What can hang from each mark
setug: forofa sopi
nesov: movis
nopuz: forofa movis
forofa: nopuz setug
movis: nesov nopuz tepas
sopi: nopuz setug
tepas: forofa movis

Every row comes from one small tree of marks. The marks that hang from a mark follow it in brackets, in alphabetical order. Every link used is in the known rows. Which tree was each row made from?
Known rows
forofa(nopuz setug(sopi)): [  3.9  13.3  23.4  13.9 -12.1 -10.8 -16.3  13.3  -9.3  18.2   1.8 -20.8
 -24.7  11.0  14.7  -8.4 -11.0 -32.5  43.0 -23.0   4.1 -13.3   9.6   6.9
 -14.9]
nopuz(forofa movis(nesov tepas)): [ -4.5  36.7  -2.5   4.0 -19.7 -26.5 -13.7 -20.3  -3.8  -9.4   2.1  35.5
   4.7  -2.0  -4.2 -12.3  -6.7   2.1   5.1  21.3  -5.4 -24.6 -31.1 -13.3
   4.7]
movis(nopuz tepas(forofa(setug(sopi)))): [-29.8   1.2  60.5  30.4 -12.0 -24.9 -12.6  52.4   1.1  21.1  16.9  23.8
 -28.4  29.8   8.6   4.1 -18.8 -37.4  54.7 -14.8  19.3 -35.2  24.5  -6.4
  -8.2]
nopuz(forofa(setug(sopi))): [  1.9  29.2  13.6  32.0 -11.3   5.5 -29.2 -13.2 -10.1   0.2   3.8  -8.9
 -13.9  41.8   4.9 -16.0 -36.3 -19.1  30.8  -4.0   4.9 -18.1   7.0   0.5
  -4.0]
tepas(forofa movis(nesov nopuz)): [ -4.4  -4.4  36.7  -6.5   2.1 -27.7 -30.3  40.3 -11.5   6.2 -10.0  38.9
  -2.3   3.7   8.5  -7.5   3.5   5.0  40.5 -25.5  -1.2 -28.2   2.2 -18.5
  -0.5]
nopuz(forofa): [ -3.2  18.4  -5.1  13.9  -2.8   8.5 -13.5 -13.1   2.9 -16.7  -1.4  -2.4
  -1.9  17.1  -5.2 -21.2 -10.8   5.8   2.9   8.1 -16.7  -0.4  -0.4  -6.2
   3.4]
tepas(movis(nopuz)): [  5.0 -14.6  20.8   3.7   9.6 -22.6 -13.8  48.3 -14.5  -0.5  -4.5  19.8
  14.0  16.3   3.6  -3.2  -3.4  -2.0  15.7  -5.6 -16.4 -29.3  12.9 -14.5
  -8.5]
sopi(nopuz setug): [ -7.3 -31.2  16.5  14.9 -10.0  43.7  -6.8  -9.0   5.6 -15.4   7.1   0.5
  -9.4  -0.3   8.3  15.5   5.6  34.6   7.4   1.5  11.9   9.2  36.4  -1.8
  -1.9]
tepas(forofa(nopuz setug) movis(nesov)): [ -1.6   9.1  49.8  -1.1 -13.1 -40.0 -25.5  12.1  -8.5  11.6 -27.1   9.0
 -31.9  -2.8   7.8  -4.7  -9.9  -8.8  56.1 -50.0   5.4 -33.5   2.6  -4.3
 -10.5]
forofa(setug(sopi)): [  5.3   9.2  21.0  16.9  -8.6  -3.8 -14.6  -1.8 -14.9  15.9   5.9  -9.3
  -9.3  22.9  10.9   3.8 -25.7 -25.1  28.6 -12.4  20.7 -16.2   7.2   6.9
  -6.7]
tepas(forofa(setug) movis(nesov nopuz)): [ -2.1  -2.0  56.1   7.8 -16.5 -38.0 -34.7  41.7 -13.8   0.4 -17.1  27.6
 -14.5  22.3  10.9   0.4 -17.0  -0.7  52.5 -40.0   9.9 -48.1   7.1 -10.3
  -4.2]
tepas(movis(nopuz(forofa))): [ -0.3   1.7  14.5  15.9   7.3 -10.9 -27.7  37.0  -9.7 -14.7  -5.5  17.8
  14.3  33.6   0.9 -24.1 -14.7   2.3  17.3   2.6 -30.6 -26.9  13.0 -19.1
  -5.3]
tepas(forofa(nopuz setug(sopi)) movis): [-11.1  17.0  53.0   9.8  15.6 -32.9 -13.2  19.4 -13.2  31.5 -14.2   3.5
 -29.3   8.0   4.6  -8.2 -18.0 -34.5  59.5 -32.4   6.5 -29.8  25.4  -2.8
 -20.7]
nesov(movis): [-12.5 -24.9  -0.9   9.8  -4.0  23.1  10.7 -11.7 -13.0   6.2   6.9   7.5
  -7.9  -2.8  15.5  -1.7   3.4  18.3   2.7  -8.3   9.3   7.7  -6.8  -5.9
   3.1]
tepas(forofa(setug) movis): [-15.0   3.3  45.5   9.2   8.6 -31.6  -4.0  11.2  -2.1   9.9 -21.4  10.4
 -15.1  14.1  -7.9   7.3 -24.7 -10.3  28.7 -24.5  12.4 -34.3  23.3  -2.4
 -10.0]
sopi(nopuz(movis(nesov)) setug(forofa)): [  0.5   5.5  13.9  -6.6 -16.2  24.4 -14.9 -39.7   8.6 -21.1   2.3  17.6
   6.2 -11.7  18.0  12.8  -6.0  42.1   7.0  -3.6   9.9 -10.2  15.0 -21.5
  10.2]
nesov(movis(tepas(forofa))): [-48.6 -25.9  27.1  16.8   5.1   1.6  24.7   3.1   2.3  14.6  12.6  32.3
 -32.8  -9.0   9.9   4.1   3.6   1.3  14.1 -10.8  16.2   3.9   4.0 -11.1
   4.5]
movis(nopuz): [ -2.4 -11.6   8.9   7.0  -9.5   0.5 -10.9  39.9  -3.4  -8.5   4.6   6.5
   5.7  12.0   9.0  -6.5   5.3   4.5  12.2  -0.2  -8.9 -13.2   3.7  -6.7
  -2.0]
nesov(movis(tepas)): [-25.7 -35.0  10.2  15.6  -8.0   2.8  18.7   1.1  -5.7  10.1  18.5  24.8
 -15.8   2.5  12.2   6.1   2.4   3.3  -1.8  -3.1  10.2   5.1  -2.6 -10.3
   3.7]
movis(nesov tepas(forofa)): [-18.0   7.6  30.3  -5.8  -9.1 -25.5  -7.0   0.5   9.6  13.5   5.7  35.8
 -25.1  -9.3  -0.5   6.4   5.0  -9.8  22.8 -15.3  16.4  -4.7  -6.3  -8.6
   8.6]
setug(forofa sopi(nopuz(movis(nesov)))): [ 17.2  34.6  20.9 -15.6  -7.1   5.7 -25.5 -33.0  -6.8   4.2  14.6  13.8
   1.0 -12.9  22.2   0.0 -17.2 -24.7  21.3  -0.3  18.4 -10.0   6.2 -23.9
  11.4]
sopi(setug(forofa(nopuz(movis)))): [-19.1  15.0  -4.3  -3.4   5.5   6.8   8.0 -18.8  17.2  -9.5  -6.1   1.0
   7.1 -14.5   8.3  -6.8   3.8  38.1   5.5  -3.0 -19.7 -16.8   9.7 -11.9
  -7.1]
forofa(nopuz(movis) setug): [ -2.4  24.4   9.7   7.2 -21.6 -24.3   1.0   5.5  -3.5  -5.4 -16.9 -12.8
  -6.8 -14.6   2.9  -5.6  -8.2  -6.0  25.2  -7.2  -3.6 -36.0 -10.6   5.5
 -17.7]
tepas(movis(nesov nopuz(forofa(setug)))): [ 13.1   5.6  32.6  22.7 -30.5 -21.9 -52.6  27.8 -19.2 -20.1 -14.2  17.0
  -3.4  47.0  10.6 -17.2 -30.4   1.1  38.4 -24.7 -13.4 -47.6   0.0 -15.7
  -2.7]
nesov(movis(nopuz)): [-16.8 -40.5   7.1  21.1 -11.6  22.6  -1.6  29.7 -15.2  -4.3  12.6  15.3
  -4.7   8.5  26.3  -9.1   5.1  19.7  15.0 -11.6   0.0  -4.8  -3.6 -12.7
   1.0]
sopi(setug): [-10.3 -18.6  -2.0  11.5  -0.4  25.1  -0.3  -9.6   1.9  -1.7   0.1   6.8
   3.6   8.0   4.0   9.5   9.2  45.6   1.1  -2.2   3.9   0.9  11.7   4.9
  -3.4]

Write each row's tree
[-29.7 -26.5  32.6  51.0 -37.9   4.6 -14.5  27.6  -5.6 -19.2  14.4  19.3
 -26.6  46.3  21.7 -13.1 -26.7   5.8  25.7  -8.9  -4.0 -27.7   5.3 -16.5
  -0.2]
nesov(movis(nopuz(forofa(setug)) tepas))
[ -2.2  11.7  31.8 -17.2  10.8 -30.7 -17.0  11.8  -6.1  17.7 -21.1  21.5
 -19.2 -20.2   3.1 -10.0  11.5  -3.9  42.0 -34.5  -6.9 -14.2   1.6 -10.8
  -5.0]
tepas(forofa(nopuz) movis(nesov))
[-45.7 -22.6  47.9  28.8 -18.1 -11.1  19.9  15.6   6.7  12.2   1.6   9.8
 -55.5  -4.4  13.0   0.1  -6.2  -7.5  41.9 -35.3  11.9 -14.0   8.8  -4.7
  -6.8]
nesov(movis(tepas(forofa(nopuz setug))))
[-14.1  19.6   3.2  -2.9  -4.7 -36.7  18.1  11.8   4.7   6.2   0.3  16.3
  -3.4 -28.9  -2.1  -4.5  11.0 -19.2   9.9  12.2 -14.0 -22.4  -9.3  -5.7
 -13.7]
forofa(nopuz(movis(tepas)))
[-19.0   9.2  49.0   5.9 -32.0 -38.5 -14.4  13.7  13.7   8.8  -4.7  14.1
 -51.1  -5.6   5.6   2.0  -5.3 -22.3  49.9 -39.3   8.3 -24.3  -0.5  -1.7
  -2.9]
movis(nesov tepas(forofa(nopuz setug)))
[-17.4   0.4  15.9  25.4 -14.5  -8.7 -13.6  37.1   8.9 -18.0  13.8  22.9
  -3.3  31.2   2.2 -17.3  -9.7  -8.2  11.8  14.2 -26.9 -16.9   7.1 -17.6
  -0.2]
movis(nopuz(forofa) tepas)
[ -0.9  49.7   4.8  28.3  -9.1  -7.0 -19.8 -17.7 -17.2  -0.4  -2.2  -1.9
   1.2  19.8   2.5 -15.3 -36.3 -12.1  27.8  14.4   8.7 -35.9  -7.9  -0.9
 -10.7]
nopuz(forofa(setug(sopi)) movis)
[-21.0  27.4  19.2  -8.1  -7.4 -36.7   0.2  -5.6   3.4  10.9  -0.1  45.1
  -7.9 -27.7  -4.6   6.1   6.8  -0.9  20.3   4.0  18.4 -22.4 -22.3 -10.2
   2.6]
nopuz(movis(nesov tepas(forofa)))
[-11.8  36.9  11.4 -14.9  -6.9 -23.1  -9.6  -3.4  -0.9   6.9 -16.3  18.2
 -11.1 -44.5   4.3 -14.2  17.2   8.3  36.5 -13.0   1.1 -17.2 -26.3  -4.4
  -4.7]
tepas(forofa(nopuz(movis(nesov))))
[  0.1   5.0  29.8  30.9 -31.6  19.7 -26.9  -9.7   5.2 -32.9  -3.0 -20.5
 -25.5  28.3   3.4  -6.4 -33.1 -10.0  21.7  -4.1   1.3 -11.3  25.6  -5.8
   0.4]
sopi(nopuz(forofa(setug)))
[ 14.2  55.2   8.0  17.2 -26.2 -10.8 -39.7 -29.2 -24.2   0.5  -3.2   9.9
  -0.4  19.0  10.1 -16.0 -31.2  -4.5  38.3  -2.4  15.0 -36.1 -26.7  -1.6
  -1.8]
nopuz(forofa(setug(sopi)) movis(nesov))
[  3.8  39.2  -0.7 -24.0 -11.3 -22.7 -10.8 -17.6   6.8  -5.5  -6.9   5.4
   2.8 -25.2  12.8 -13.4  -1.9   0.1  13.8 -13.8 -15.4 -18.6 -21.0 -18.0
   4.6]
setug(forofa(nopuz(movis(nesov))))
[-12.6  15.4  20.9  10.0 -24.3 -47.9  10.2  16.7   2.8  -0.1  -6.1   4.1
 -13.9 -13.1   0.7   3.6  -8.0 -21.9  21.6  -0.5  -2.7 -39.6  -6.6   1.8
 -17.9]
forofa(nopuz(movis(tepas)) setug)
[ -6.5  33.0  -1.3 -15.6   4.5 -18.6   7.8  -9.9  13.3  -6.4  -5.9  -6.8
   3.5 -24.8   3.4 -15.3  -7.0  -3.3   4.1  -1.5 -25.5 -17.5  -1.0 -15.4
  -3.2]
setug(forofa(nopuz(movis)))
[-46.1 -24.0  43.9  31.6 -14.9  -5.8  17.3   4.3   2.9  11.8   5.9  21.5
 -43.1   7.8  10.4  10.5 -17.4  -1.9  25.9 -25.9  25.0 -14.6   9.1  -5.4
   1.5]
nesov(movis(tepas(forofa(setug))))
[-47.6 -37.9  54.3  37.6 -21.7  -4.1   6.0  43.9  -0.1   2.5  10.8  27.2
 -38.8  20.7  20.5   5.0 -14.6  -0.3  41.4 -26.9  16.0 -28.7  13.2 -11.8
  -2.1]
nesov(movis(nopuz tepas(forofa(setug))))
[  0.5  14.2   2.8  14.0 -25.6  34.3 -32.7 -38.4  -5.4 -30.8  -2.1  20.1
   5.2  -5.6   9.9  -4.0  -1.3  51.2  16.0  12.7   4.9 -11.7  -0.9 -11.8
   2.2]
sopi(nopuz(forofa movis(nesov)) setug)
[ 20.5  26.3  30.3   8.0 -34.1  -1.3 -29.9 -15.4 -25.0   4.1   5.2   6.2
  -9.3  -4.0  21.0  11.1 -21.1 -26.2  42.0  -6.6  37.3 -25.9  -2.4  -2.8
  -3.9]
forofa(setug(sopi(nopuz(movis(nesov)))))
[-17.3  18.5  38.5  18.6   1.2  -6.9 -13.2   2.4  -4.7  22.1   0.0  -0.4
 -27.0  15.3   5.2   1.0 -23.9 -24.5  44.5 -23.0  27.6 -15.6  15.8   4.9
  -5.1]
tepas(forofa(setug(sopi)))
[-15.1  -5.8   5.9   0.9   4.8  18.8   0.5 -14.8  22.9  -5.6   0.3  -6.1
  -9.7   3.7  11.7  -4.7   1.0  33.8   8.9 -19.2 -22.3   3.1  25.5  -9.2
  -2.0]
sopi(setug(forofa(nopuz)))
[ -7.7 -10.2   5.9  11.8  -5.9  27.9   1.9 -16.5   0.0 -16.9   1.1  11.6
   7.8 -18.3   6.6  14.8   6.6  40.4   3.8  15.9  13.5 -11.3  18.6  -4.7
  -9.0]
sopi(nopuz(movis) setug)
[-10.7  34.9  27.1   0.7 -25.3 -32.9 -13.9  -1.9  -1.1   0.6 -22.6   5.9
 -22.6 -26.6   8.9  -6.7  -4.1   3.0  49.9 -25.4   9.9 -37.4 -22.3   1.0
  -9.7]
tepas(forofa(nopuz(movis(nesov)) setug))
[-11.7   3.5  58.9  22.8   7.8 -26.8 -23.0  50.6 -18.5  22.0  -4.9  19.7
 -10.9  32.9  11.6  -2.3 -23.3 -23.9  57.6 -25.5  13.9 -43.8  29.2  -9.9
 -14.9]
tepas(forofa(setug(sopi)) movis(nopuz))
[ -0.4   6.5  29.7 -14.3  12.0 -30.7 -17.3   2.2  -9.4  16.0 -15.1  33.1
  -7.9  -6.3  -1.0   1.2  -0.4   4.2  28.0 -23.0   9.4 -15.7  -1.3 -11.0
   2.5]
tepas(forofa movis(nesov))
[  6.0  10.4   3.1  11.0 -28.9   6.4 -46.2  18.6  -6.4 -23.3   3.6  15.1
  -0.6  25.0  14.0 -26.2  -7.2  15.6  25.8  -4.3 -19.5 -11.2 -17.2 -13.9
   8.3]
movis(nesov nopuz(forofa))
[ -8.5  27.6  30.6  -0.2   4.0 -10.4   4.5 -13.3   9.1  10.9  27.2  20.7
  -5.7  -6.1   8.0   7.7 -21.7 -45.0   8.0  18.8  10.6 -14.0  28.7 -27.0
   3.4]
setug(forofa sopi(nopuz(movis(tepas))))
[ -0.4   8.5  47.3   0.0  -7.7 -37.3 -22.0   1.8  -9.7  10.2 -22.2  20.2
 -19.5  11.0   2.0   7.2 -19.2  -2.5  39.9 -37.2  20.5 -32.7   2.9  -3.7
  -3.7]
tepas(forofa(setug) movis(nesov))
[-21.0   1.8  67.5  26.1 -11.5  -7.4  -8.1  10.8   6.5  16.2  16.7   9.9
 -46.4  10.0   5.3  15.1 -23.2 -50.8  46.9 -13.6  34.4 -14.1  42.3  -5.9
  -4.4]
movis(tepas(forofa(setug(sopi(nopuz)))))
[-49.4 -35.2  37.2  25.3  -3.0   1.3  11.4  42.2   1.1   7.7  17.5  39.6
 -27.4   4.0  17.3  -3.2   5.1   2.6  26.3 -12.0   6.4 -10.2   7.1 -18.9
   2.3]
nesov(movis(nopuz tepas(forofa)))
[ 12.5  33.4  22.7  18.4 -45.9   2.4 -39.0 -26.8  -8.9 -34.1  -9.1   0.7
 -12.9   3.5  10.5  -6.0 -29.8  -0.7  27.3   0.5  11.2 -30.0  -7.4  -8.9
   2.4]
sopi(nopuz(forofa(setug) movis(nesov)))
[ 16.6 -11.7  22.0  -8.0  -5.8 -25.5 -34.6  37.0 -22.2   0.6  -4.7  31.6
  13.6  15.0  13.3  -3.3  -1.1   2.6  24.6 -17.9  -9.2 -27.1  -3.0 -15.5
  -1.0]
tepas(movis(nesov nopuz))
[ 13.8   7.1  16.8   5.9 -11.6 -15.2 -47.6  26.0 -18.3 -14.6  -6.9  30.3
   9.2  31.3   9.5 -23.7 -11.1   8.7  27.9  -7.4 -22.5 -27.8  -4.1 -20.6
   1.3]
tepas(movis(nesov nopuz(forofa)))
[ -4.2  39.0  15.6  16.8 -39.2 -36.4 -24.4 -15.9  -3.5 -17.6  -4.3  22.3
  -9.8  16.8   0.4  -4.7 -28.0  -3.8  19.8   5.3   5.5 -42.6 -25.5  -7.5
   0.3]
nopuz(forofa(setug) movis(nesov tepas))
[ -5.0  37.8   2.8  24.6 -20.0  -9.7 -13.5 -16.6  -4.3 -22.6 -13.5  -4.6
   2.8  14.7  -4.1 -12.8 -29.5   7.5  12.9  10.1  -3.7 -37.9 -12.1  -0.1
  -6.4]
nopuz(forofa(setug) movis)
[-20.2   9.3  32.6  -8.2 -13.8 -31.5  -8.3  13.2  13.6  13.8   0.1  25.9
 -38.1 -21.9   3.9  -4.3  15.9 -15.5  37.0 -23.6  -1.7  -5.7  -4.4  -8.3
   1.1]
movis(nesov tepas(forofa(nopuz)))
[-23.0  10.8  36.5  13.1 -12.2 -16.1  -3.5  18.2  11.5   2.3 -16.8 -14.4
 -37.5  -5.7   2.5  -7.7 -10.4 -10.9  42.9 -30.9   0.6 -18.9  12.2   4.5
 -11.3]
tepas(forofa(nopuz setug))
[  3.2  32.4  20.2  -4.9   9.7   8.9  -2.5 -22.5   1.2   3.0  16.3   2.9
   4.1  -9.4  12.1   0.0 -22.4 -29.3  12.0  13.5  10.0  -8.8  24.0 -22.2
   4.2]
setug(forofa sopi(nopuz(movis)))
[  0.4  18.7   2.7  -9.6 -19.8 -37.4  -1.5  -6.5  -6.4   4.3   3.9  38.5
   6.6 -16.4  -1.7   9.0   5.0  -2.0   3.9  12.0  13.1 -22.9 -29.0  -7.5
   2.6]
nopuz(movis(nesov tepas))
[-24.3  32.5   9.9  -5.1  10.4 -19.4  11.1   6.3   6.4   5.3 -16.1   5.8
  -8.5 -43.0  -2.6 -14.6  12.7   0.5  27.7  -2.4  -8.1 -19.0  -9.6  -2.5
 -12.8]
tepas(forofa(nopuz(movis)))
[-20.8  26.4  37.6   6.0 -27.2 -45.2  -4.0  -2.3   1.8   5.1  -6.9  33.6
 -20.2 -11.1  -1.1  13.7 -13.6  -7.2  34.2 -11.4  27.5 -42.8 -18.6  -3.2
  -1.2]
nopuz(movis(nesov tepas(forofa(setug))))
[  3.5  38.7   7.5  16.3   1.5  17.0 -19.7 -21.4 -12.8  -6.8  10.1   3.5
   4.4  -2.3   5.2 -17.7 -14.7 -19.4  20.3  27.7   2.1  -9.3   9.4 -14.7
  -3.8]
setug(sopi(nopuz(forofa movis)))
[  0.9   0.7  32.7  31.0 -12.3 -20.4 -33.4  36.8 -12.6 -21.7 -13.6   7.0
   1.1  52.4   3.2 -17.1 -36.0  -2.5  29.8  -9.4 -23.7 -47.9  16.8 -13.4
 -10.4]
tepas(movis(nopuz(forofa(setug))))
[ -2.6  27.6   2.9  14.2 -10.9  12.7 -12.8 -19.1   0.2 -29.3  -1.5   2.4
   5.1 -12.9  -1.2 -13.4 -14.9   5.8   4.5  29.4  -8.3 -13.1   4.6 -14.2
  -1.7]
sopi(nopuz(forofa movis))
[ 11.8  47.8   1.4 -23.1  -1.8 -16.3 -19.6 -23.6  -7.0  16.2   5.6   9.4
   2.0 -17.1  21.4 -16.3  -3.4 -19.5  29.3 -12.2  -6.3 -13.1 -16.0 -16.8
   1.8]
setug(forofa(nopuz(movis(nesov))) sopi)
[-13.3   8.5   1.3  24.9  -8.2  38.5 -11.4 -27.2   2.4 -33.6  -1.4   6.9
   6.9  -2.8   2.2  -5.6  -6.1  47.7   6.8  26.0  -3.9 -13.7  17.5 -10.6
  -5.0]
sopi(nopuz(forofa movis) setug)
[  7.7   8.9  30.2  -0.6   5.7  21.3 -14.0 -15.4   6.8   5.1  22.4  -5.2
 -14.1   9.4  15.5   0.2 -23.5 -36.8  15.2  -4.2   7.9  10.7  39.7 -22.5
   9.4]
setug(forofa sopi(nopuz))
[ 11.5  27.5  -6.5 -16.4 -19.8 -22.1 -11.8  -4.8 -11.0  -0.4 -11.3   9.4
   3.3 -36.5   8.8 -12.8  15.7   3.5  23.1  -6.8  -8.5 -14.8 -33.0  -3.5
  -5.9]
forofa(nopuz(movis(nesov)))
[  0.4  19.5  24.5  40.4 -19.8   6.8 -41.1  26.2 -13.5  -8.0   8.6  -2.9
  -9.4  51.1  15.0 -21.8 -33.1 -18.2  44.6  -5.4  -4.8 -30.9   9.6  -5.1
  -6.7]
movis(nopuz(forofa(setug(sopi))))
[  1.8  33.2  15.0  11.2 -13.0 -20.8  -6.8   5.5 -18.0  15.9  -4.2  -8.9
  -6.0  -8.3  10.9  -8.2  -9.5 -25.1  39.7  -5.8   7.2 -33.9  -7.1   5.6
 -20.7]
forofa(nopuz(movis) setug(sopi))
